Each row was made from one small tree. The marks that hang from a mark follow it in brackets, in alphabetical order. Every link used is in the known rows. Write each row's tree.
Known rows
bakof(mirigez(bilap gube) resi(ketip(bosa))): [ 0.05  1.05  1.35  0.82  1.00 -0.28 -1.27  0.48 -1.07  0.76 -0.07 -0.78
  0.88 -0.24 -1.22  0.00 -0.25 -0.13 -0.68 -1.44  1.37  2.41  0.14  0.53
  0.76  0.53]
mirigez(bakof gube): [ 0.41 -1.59  0.89 -0.05  0.64  0.37 -0.84 -0.66  0.25  0.07  0.98  0.42
  0.44  0.54 -0.18 -0.35  0.49 -0.48  1.59  0.63 -0.60  0.17 -0.39 -0.59
  0.10  0.28]
resi(bakof(mirigez(revufi)) ketip(bosa(bilap))): [ 0.58  0.27 -1.24  0.55 -0.15 -0.54  0.38  1.21  0.86  0.35  0.25 -0.49
 -0.09 -0.15 -0.11 -0.04 -0.31 -0.21 -0.64 -0.02  0.13  2.45  1.32 -0.13
  0.75  1.09]
gugo(ketip mirigez(bakof)): [ 0.42 -2.04 -1.58 -0.09 -1.08 -0.27 -0.55  0.07  0.39 -2.66 -0.28  0.44
 -1.04 -0.37  0.90  0.48 -0.09  0.58 -1.44  0.57 -0.94 -1.10 -1.42  0.03
 -2.01 -0.85]
resi(bakof ketip): [ 0.75 -1.20  0.30 -0.22 -0.45 -0.09  0.58  0.37  0.51  0.86  1.06 -0.28
 -1.07 -0.78  0.31 -0.21  0.07 -1.14 -1.96  1.35 -0.13  2.92  0.44 -0.87
 -0.04  0.53]
gugo(ketip(bosa) mirigez(bakof)): [ 0.53 -1.68 -2.03  0.31 -0.90 -1.30 -0.25  0.74  0.33 -2.57 -0.54  0.25
 -0.23 -0.15  1.15 -0.13  0.02  0.89 -1.37 -0.14 -0.37 -1.98 -1.30  0.41
 -1.67 -0.42]
mirigez(bakof(resi) gube revufi): [ 0.20 -1.02  0.53  0.25  0.58  1.34 -0.72 -0.25 -0.17 -0.08  0.17  0.91
  0.21  0.99 -1.55  0.45  0.47 -0.47  3.36 -0.26 -0.58  0.81  0.11  0.24
  0.68 -0.52]
gube(mirigez(bakof revufi(gugo))): [-0.30 -0.06  0.63  0.47 -0.79  0.69  0.46 -0.10  0.33 -0.81 -0.10 -0.26
 -0.89  0.08  1.82  1.09  0.71 -0.11 -0.25  1.09 -1.11 -0.19  0.16 -0.98
 -0.42 -0.60]
mirigez(bakof(resi) bilap(bosa) gube revufi): [ 0.01  0.49  0.19 -0.39  1.16  0.33 -0.83 -0.24 -0.22  1.56  0.23  0.72
  0.36  0.99 -2.51 -0.15  0.63 -0.83  5.73 -0.17 -0.13 -0.85  0.41  1.10
  0.32 -0.47]
bakof(resi): [ 0.35 -0.72  0.66 -0.53  0.01  0.31  1.29 -0.25 -1.04  0.18  0.62  0.44
  0.25 -0.64  0.69  0.02  0.13 -0.12 -2.37  0.41  0.23  1.84  0.00 -1.03
  1.05  0.76]
ketip(bosa(bilap)): [ 0.08 -0.05 -0.97 -0.41  0.60 -1.37  2.04  0.46  0.51  0.48  0.71  0.28
  1.71  0.13  1.71 -1.67  0.26  0.62 -2.27  0.17  0.07 -0.56  0.81 -1.08
  1.70  2.01]
revufi(gugo(mirigez)): [-0.24 -0.23  0.34 -0.49 -1.31  0.44  0.51 -0.36  0.12 -1.13 -0.24 -0.08
 -0.66 -0.67  2.22  0.38 -0.14  0.72 -2.45  1.06 -0.37 -1.80 -0.39 -0.99
 -1.46 -0.41]
bakof(mirigez(gube revufi(gugo)) resi(ketip)): [-0.28  1.39  1.16  0.88 -0.51  1.56 -1.33  0.20 -0.74 -0.45 -0.72 -0.35
 -0.23 -0.29 -0.45  1.23 -0.47 -0.12 -0.35 -1.00  0.46  2.18  0.36  0.12
 -0.11 -0.72]
mirigez(bilap): [-0.18 -0.55  0.72 -0.85  0.83 -0.25  1.16 -1.16 -0.27  0.95  0.73  0.17
  0.65 -0.11  0.34 -0.91  0.06  0.06 -0.87  0.47 -0.05  0.09  0.06 -0.65
  0.98  0.85]
bakof(mirigez resi(ketip)): [ 0.49  0.27  0.83  0.36 -0.34  0.48 -0.53  0.06 -1.13 -0.39  0.36 -0.38
 -0.06 -1.16  0.58  0.81 -0.35 -0.31 -2.94 -0.22  0.58  4.18  0.27 -0.76
  0.36  0.57]
mirigez(gube): [-0.02 -0.51  0.92 -0.47  0.44  0.16  0.52 -0.54  0.11  0.59  0.74  0.29
  0.74  0.24  0.46 -0.87  0.04  0.01 -1.25  0.38  0.15 -0.52 -0.45 -0.86
  1.07  0.74]
mirigez(bakof bilap): [ 0.26 -1.69  0.63 -0.46  0.99 -0.04 -0.20 -1.28 -0.13  0.36  0.98  0.30
  0.30  0.21 -0.31 -0.33  0.51 -0.36  1.96  0.73 -0.81  0.73  0.16 -0.32
 -0.07  0.40]
bakof(mirigez(bilap gube) resi(ketip)): [ 0.00  0.78  1.78  0.52  0.84  0.55 -1.49 -0.02 -1.07  0.68  0.15 -0.63
  0.34 -0.44 -1.44  0.51 -0.35 -0.36 -0.76 -0.91  0.92  3.05  0.05  0.27
  0.50  0.23]
resi(bakof ketip(bosa)): [ 0.84 -0.84 -0.23  0.14 -0.33 -1.12  0.83  1.00  0.48  0.95  0.78 -0.42
 -0.28 -0.54  0.53 -0.88  0.19 -0.85 -1.94  0.62  0.40  2.07  0.50 -0.51
  0.28  0.96]
bakof(mirigez resi(ketip(bosa(bilap)))): [ 0.39  0.81  0.07  0.63  0.08 -0.34 -0.16  0.85 -0.73 -0.13  0.26 -0.44
  0.71 -0.86  0.63  0.18 -0.21  0.06 -2.83 -0.60  0.74  3.50  0.84 -0.56
  0.86  1.22]
revufi(gugo(ketip(bosa(bilap)) mirigez)): [-0.46  0.28 -1.48  0.07 -1.32 -0.62  0.65  0.62  0.59 -1.89 -1.02 -0.22
 -0.35 -0.52  2.29 -0.11 -0.22  1.34 -3.06  0.03 -0.31 -3.18 -0.44 -0.20
 -1.81 -0.49]
mirigez(bilap(bosa) gube revufi(gugo)): [-0.94  2.08  0.26 -0.73  0.30  0.26  0.32 -0.65  0.45  1.75 -0.38  0.16
  0.43  0.66 -0.47 -0.77  0.06 -0.11  3.28 -0.05  0.19 -3.70  0.41  0.53
  0.02 -0.55]
revufi(gugo(ketip(bosa))): [-0.34  0.10 -0.70  0.13 -1.12 -0.60  1.01 -0.21 -0.02 -1.15 -0.71 -0.25
  0.04 -0.64  2.55 -0.48 -0.11  0.75 -2.61 -0.34 -0.04 -2.29 -0.40 -0.48
 -1.14 -0.34]
ketip(bosa): [ 0.32 -0.47 -0.37 -0.28  0.10 -1.36  1.83  0.02 -0.11  0.35  0.56  0.23
  1.46 -0.09  1.95 -1.52  0.17  0.45 -2.38  0.01  0.51 -0.62  0.04 -0.94
  1.32  1.53]

Which tree is each row?
[ 0.26  0.07  0.45  0.32  0.30  0.54 -0.86  0.18  0.43  0.98  0.22 -0.58
 -0.72  0.06 -1.78  0.56 -0.48 -0.70  0.99 -0.06  0.25  2.38  0.48  0.45
  0.29 -0.02] -> resi(bakof(mirigez(bilap gube revufi)) ketip)
[ 0.79 -1.38  0.47  0.42  0.09 -0.21 -0.50  0.29 -0.50 -0.16  0.79  0.21
  0.14 -0.35  0.35 -0.20  0.75 -0.85  0.00  0.32 -0.29  2.84  0.38 -0.50
 -0.19  0.36] -> mirigez(bakof(resi(ketip(bosa))))
[-0.12  0.63  0.05 -0.21  0.14 -0.44  0.60 -0.04  0.33  0.75  0.41 -0.11
 -0.36  0.27  0.56  0.21  0.85 -0.55  1.60  1.16 -0.64 -0.72  0.28 -0.31
  0.25  0.06] -> gube(mirigez(bakof bilap(bosa) revufi))
[-0.44 -0.64 -0.60 -0.26  0.02 -0.39 -0.46  0.09  0.32 -1.24 -0.68  0.08
 -0.38  0.12 -0.60 -0.20 -0.45  0.84 -1.47 -0.36  0.04 -2.74 -1.67  0.84
 -1.03 -0.83] -> gugo(ketip mirigez(bilap gube))
[ 0.74 -0.15 -0.06  0.50  0.17 -1.04 -0.18  0.63  0.09  0.92  0.44 -0.98
 -0.12 -0.54 -0.33 -0.18 -0.29 -0.48 -0.88 -0.12  0.78  2.44  0.56  0.09
  0.12  1.01] -> resi(bakof(mirigez(bilap)) ketip(bosa))
[-0.19  0.46 -1.11 -1.17 -0.35 -0.40  0.94 -0.07  0.34  0.29 -0.07  0.56
 -0.08  0.12  0.19 -0.41 -0.13  0.42  0.54  0.71 -0.03 -2.49 -0.13  0.20
 -0.06  0.03] -> gugo(mirigez(bilap(bosa) revufi))
[-0.40  0.98  0.39  0.23 -0.35  1.16 -0.35 -0.89 -0.05 -0.56 -0.49 -0.15
  0.39  0.25  0.55  0.81 -0.69  0.68  0.19 -0.53  0.10 -0.70 -0.01 -0.35
  0.39 -0.11] -> bakof(mirigez(gube revufi(gugo)))
[ 0.42 -1.06  0.96  0.33  1.02 -0.40 -0.80 -0.06 -0.65  0.70  0.67 -0.04
  0.30 -0.06 -0.96 -0.41  0.77 -0.87  1.55 -0.07 -0.16  2.39  0.56  0.26
 -0.19  0.21] -> mirigez(bakof(resi(ketip(bosa))) bilap)
[ 0.49  0.08 -0.47  0.56  0.13 -0.66  0.00  0.64  0.29  0.75  0.06 -0.67
 -0.11 -0.11 -0.80 -0.05 -0.39 -0.40  0.27 -0.43  0.59  2.18  0.83  0.48
  0.49  0.58] -> resi(bakof(mirigez(bilap revufi)) ketip(bosa))
[ 0.03  0.54  0.53  0.25  0.21  1.20 -0.30 -0.18 -1.01 -0.34 -0.31  0.18
  0.51  0.15 -0.88  1.11 -0.57  0.41  0.03 -1.01  0.60  1.55 -0.07 -0.04
  1.43  0.17] -> bakof(mirigez(gube revufi) resi)
[-0.10  0.87  0.68  0.37  0.29  0.87 -0.53 -0.21 -1.02  0.08 -0.25 -0.17
  0.09 -0.40 -0.98  0.85 -0.44 -0.21 -0.31 -0.95  0.42  3.47  0.71  0.28
  0.76 -0.02] -> bakof(mirigez(bilap revufi) resi(ketip))
[ 0.33 -0.37  0.04 -0.17  0.55  0.58  0.02 -0.40  0.13  0.73  0.14 -0.22
 -0.29  0.40 -1.71  0.82 -0.66  0.10  1.73 -0.07  0.29  0.60  0.05  0.31
  0.92  0.45] -> resi(bakof(mirigez(bilap gube revufi)))
[ 0.01 -0.07 -0.58 -0.57  0.26  0.02 -0.90 -0.01  0.64  0.18  0.01  0.60
 -0.13  0.83 -1.27 -0.10  0.22  0.02  3.57  0.57 -0.40 -2.67 -0.42  0.86
 -0.74 -0.59] -> gugo(mirigez(bakof bilap(bosa) gube revufi))
[-1.19  1.04 -0.03  0.26  0.47  0.23  0.16 -0.46  0.36  0.15 -1.25  0.05
  0.59  1.02 -0.79 -0.68 -0.19  0.66  1.99 -1.46  0.09 -3.63 -0.19  1.16
  0.00 -1.06] -> mirigez(bilap gube revufi(gugo(ketip(bosa))))
[ 0.60  0.14 -0.36  0.81 -0.13 -0.37 -0.35  1.04  0.50  0.59  0.05 -0.61
 -0.03  0.09 -0.69 -0.01 -0.40 -0.44 -0.05 -0.45  0.73  1.75  0.48  0.31
  0.59  0.54] -> resi(bakof(mirigez(gube revufi)) ketip(bosa))
[-0.88  2.00 -0.29 -0.17 -0.74 -0.43  1.31  0.05  0.27  0.26 -0.68 -0.49
 -0.75 -0.25  1.56  0.27  0.31  0.07 -0.87  0.54 -0.22 -2.56 -0.05 -0.16
 -0.43 -0.64] -> gube(mirigez(bilap(bosa) revufi(gugo(ketip))))
[ 0.55  0.51  0.44  0.63 -0.22 -0.36 -0.30  0.57 -1.16 -0.23  0.14 -0.47
  0.57 -0.99  0.76  0.29 -0.26 -0.07 -2.91 -0.75  0.98  3.45  0.34 -0.49
  0.59  0.90] -> bakof(mirigez resi(ketip(bosa)))
[-0.25 -0.93 -1.13 -0.51 -0.49 -0.58  0.31 -0.16  0.14 -1.60 -0.56  0.17
 -0.60 -0.35  0.36 -0.09 -0.45  0.91 -2.40  0.02 -0.21 -1.97 -1.34  0.45
 -1.17 -0.59] -> gugo(ketip mirigez(bilap))
[-0.09  0.37 -0.19 -0.55  1.06  0.04 -0.64 -0.69  0.52  1.54  0.44  0.71
  0.57  1.19 -1.72 -0.72  0.56 -0.69  5.79  0.20 -0.47 -2.00  0.30  0.82
  0.25 -0.22] -> mirigez(bakof bilap(bosa) gube revufi)
[-0.36  0.42 -2.34 -0.81 -0.87 -0.73  0.64  0.18  0.47 -1.09 -0.91  0.57
 -0.62 -0.09  0.20 -0.21 -0.40  0.73 -0.34  0.01 -0.16 -3.41 -0.92  0.92
 -1.06 -0.89] -> gugo(ketip mirigez(bilap(bosa) revufi))
[-0.02 -0.84  0.64  0.18  0.78  0.96 -0.69 -0.40 -0.39  0.40  0.23  0.57
 -0.19  0.46 -1.75  0.26  0.58 -0.89  3.26 -0.14 -0.79  2.48  0.88  0.60
  0.10 -0.65] -> mirigez(bakof(resi(ketip)) bilap revufi)
[-0.68  0.52  0.76 -0.16  0.33  0.03  1.59 -0.17  0.09  0.55  0.08 -0.21
 -0.10  0.28  0.79  0.08  0.35  0.07 -1.42  0.56 -0.29 -0.21  0.12 -0.62
  1.39  0.23] -> gube(mirigez(bilap revufi))
[-0.63  0.08 -1.66  0.23  0.07 -0.90  0.04  0.78  0.53 -1.25 -1.40  0.32
  0.40  0.90 -0.90 -0.70 -0.46  1.29  0.00 -1.44  0.33 -4.00 -1.24  1.60
 -0.27 -0.88] -> gugo(ketip(bosa) mirigez(bilap gube revufi))
[-0.20  0.28  0.42 -0.39 -0.51  0.12 -1.04 -0.31  0.32 -0.19 -0.15 -0.22
 -0.65 -0.11  0.50  0.21  0.25  0.16  1.52  0.94 -0.32 -3.04 -0.42  0.06
 -2.25 -0.82] -> revufi(gugo(mirigez(bakof bilap(bosa) gube)))
[ 0.55 -0.99  1.15  0.71  0.68  0.04 -1.39  0.52 -0.30  0.35  0.66  0.15
  0.47  0.26 -0.78 -0.37  0.75 -0.93  1.13 -0.18  0.03  1.86 -0.03  0.02
 -0.06  0.05] -> mirigez(bakof(resi(ketip(bosa))) gube)
[-0.87  0.54 -0.17  0.08 -0.54  1.06  0.30 -0.49  0.49 -0.68 -0.97  0.38
 -0.11  0.57  0.40 -0.07 -0.29  0.48  0.42 -0.64 -0.38 -2.65 -0.38  0.18
 -0.22 -1.20] -> mirigez(gube revufi(gugo(ketip)))
[ 0.37 -1.13  0.17  0.29 -0.15  1.11 -0.37 -0.09 -0.22 -0.40  0.32  0.79
 -0.35  0.16 -0.40  0.45  0.56 -0.90  1.73  0.22 -0.95  2.90  0.75 -0.16
  0.08 -0.51] -> mirigez(bakof(resi(ketip)) revufi)
[ 0.79  0.26 -0.11 -0.24 -0.24 -0.55 -0.36  0.20  0.21  1.30  0.82 -0.82
 -0.87 -0.97 -0.36  0.27 -0.30 -1.02 -0.42  0.87  0.45  2.49  0.55 -0.17
 -0.46  0.70] -> resi(bakof(mirigez(bilap(bosa))) ketip)
[-0.27  0.80  0.89  0.20  0.96  1.05 -0.50 -0.49 -1.10  0.30 -0.39  0.03
  0.66  0.39 -1.92  0.96 -0.57  0.38  1.26 -1.31  0.69  1.26  0.08  0.58
  1.44  0.07] -> bakof(mirigez(bilap gube revufi) resi)
[ 0.74 -1.57  0.80  0.16  0.00  0.44 -0.65 -0.12 -0.49 -0.20  0.95  0.31
 -0.34 -0.51  0.21  0.22  0.70 -1.03  0.03  0.76 -0.63  3.39  0.35 -0.74
 -0.42  0.13] -> mirigez(bakof(resi(ketip)))
[-0.06  0.48 -0.01 -1.03  0.21 -0.71 -0.04  0.11  0.34  0.73  0.30  0.13
  0.17  0.06 -0.23 -0.66 -0.04  0.27 -0.06  0.72  0.44 -2.81 -0.79  0.17
 -0.37  0.22] -> gugo(mirigez(bilap(bosa) gube))
[-0.49  1.52  0.04 -0.55  0.01 -0.62  1.73  0.07  0.21  1.24  0.19 -0.21
 -0.12  0.04  1.04 -0.22  0.48 -0.23 -0.66  0.96 -0.03 -1.25  0.25 -0.55
  1.04  0.40] -> gube(mirigez(bilap(bosa) revufi))
[-0.80  0.29  0.73 -0.50  1.27  0.62  0.54 -0.85  0.28  1.24  0.03  0.55
  0.89  1.22 -1.49 -0.86 -0.09  0.12  2.17 -0.56 -0.05 -1.44  0.09  0.42
  1.62  0.02] -> mirigez(bilap gube revufi)
[-0.34  1.03  0.17  0.61 -0.52  1.39 -0.70 -0.19 -0.91 -1.24 -1.18 -0.13
 -0.14 -0.14 -0.38  1.57 -0.71  0.71 -0.17 -1.36  0.42  0.31 -0.28  0.38
 -0.09 -0.84] -> bakof(mirigez(gube revufi(gugo(ketip))) resi)
[ 0.89 -0.67  0.13  0.15 -0.60  0.06 -0.26  0.23  0.22  0.31  0.77 -0.70
 -1.04 -0.98  0.25  0.63 -0.43 -0.77 -1.96  0.84  0.16  3.60  0.39 -0.73
 -0.17  0.64] -> resi(bakof(mirigez) ketip)
[-0.43  1.12  0.34  0.00 -0.37 -0.04  0.28 -0.13  0.32  0.46 -0.05 -0.41
 -0.72  0.08  1.01  0.58  0.85 -0.44  1.69  1.19 -0.77 -1.57  0.42 -0.31
 -0.71 -0.55] -> gube(mirigez(bakof bilap(bosa) revufi(gugo)))
[-0.61  0.52 -1.07  0.25 -0.90 -0.47  0.04  0.75  0.73 -1.70 -1.08 -0.27
 -0.17 -0.13  1.48 -0.22 -0.24  1.31 -2.22 -0.32 -0.07 -3.79 -0.69  0.11
 -1.67 -0.67] -> revufi(gugo(ketip(bosa(bilap)) mirigez(gube)))
[-0.14 -0.46 -2.57  0.07 -1.15 -0.97  1.07  0.89  0.47 -2.25 -1.18  0.57
  0.01  0.17  1.13 -0.39 -0.43  1.37 -2.21 -0.76 -0.01 -2.92 -1.05  0.60
 -0.45 -0.53] -> gugo(ketip(bosa) mirigez(revufi))
[-0.49  0.68 -0.94 -0.59 -1.37 -0.45  0.18 -0.16  0.20 -1.11 -0.85 -0.26
 -1.00 -0.84  1.60  0.14 -0.26  0.72 -1.61  0.45 -0.16 -3.61 -0.81  0.15
 -2.52 -1.12] -> revufi(gugo(ketip mirigez(bilap(bosa))))
[-0.33 -0.86  0.69 -0.05  1.41  0.87 -0.83 -0.97  0.40  0.68  0.26  0.65
  0.56  1.51 -2.13 -0.31  0.40 -0.33  4.93 -0.28 -0.76 -0.76  0.18  0.72
  0.60 -0.47] -> mirigez(bakof bilap gube revufi)
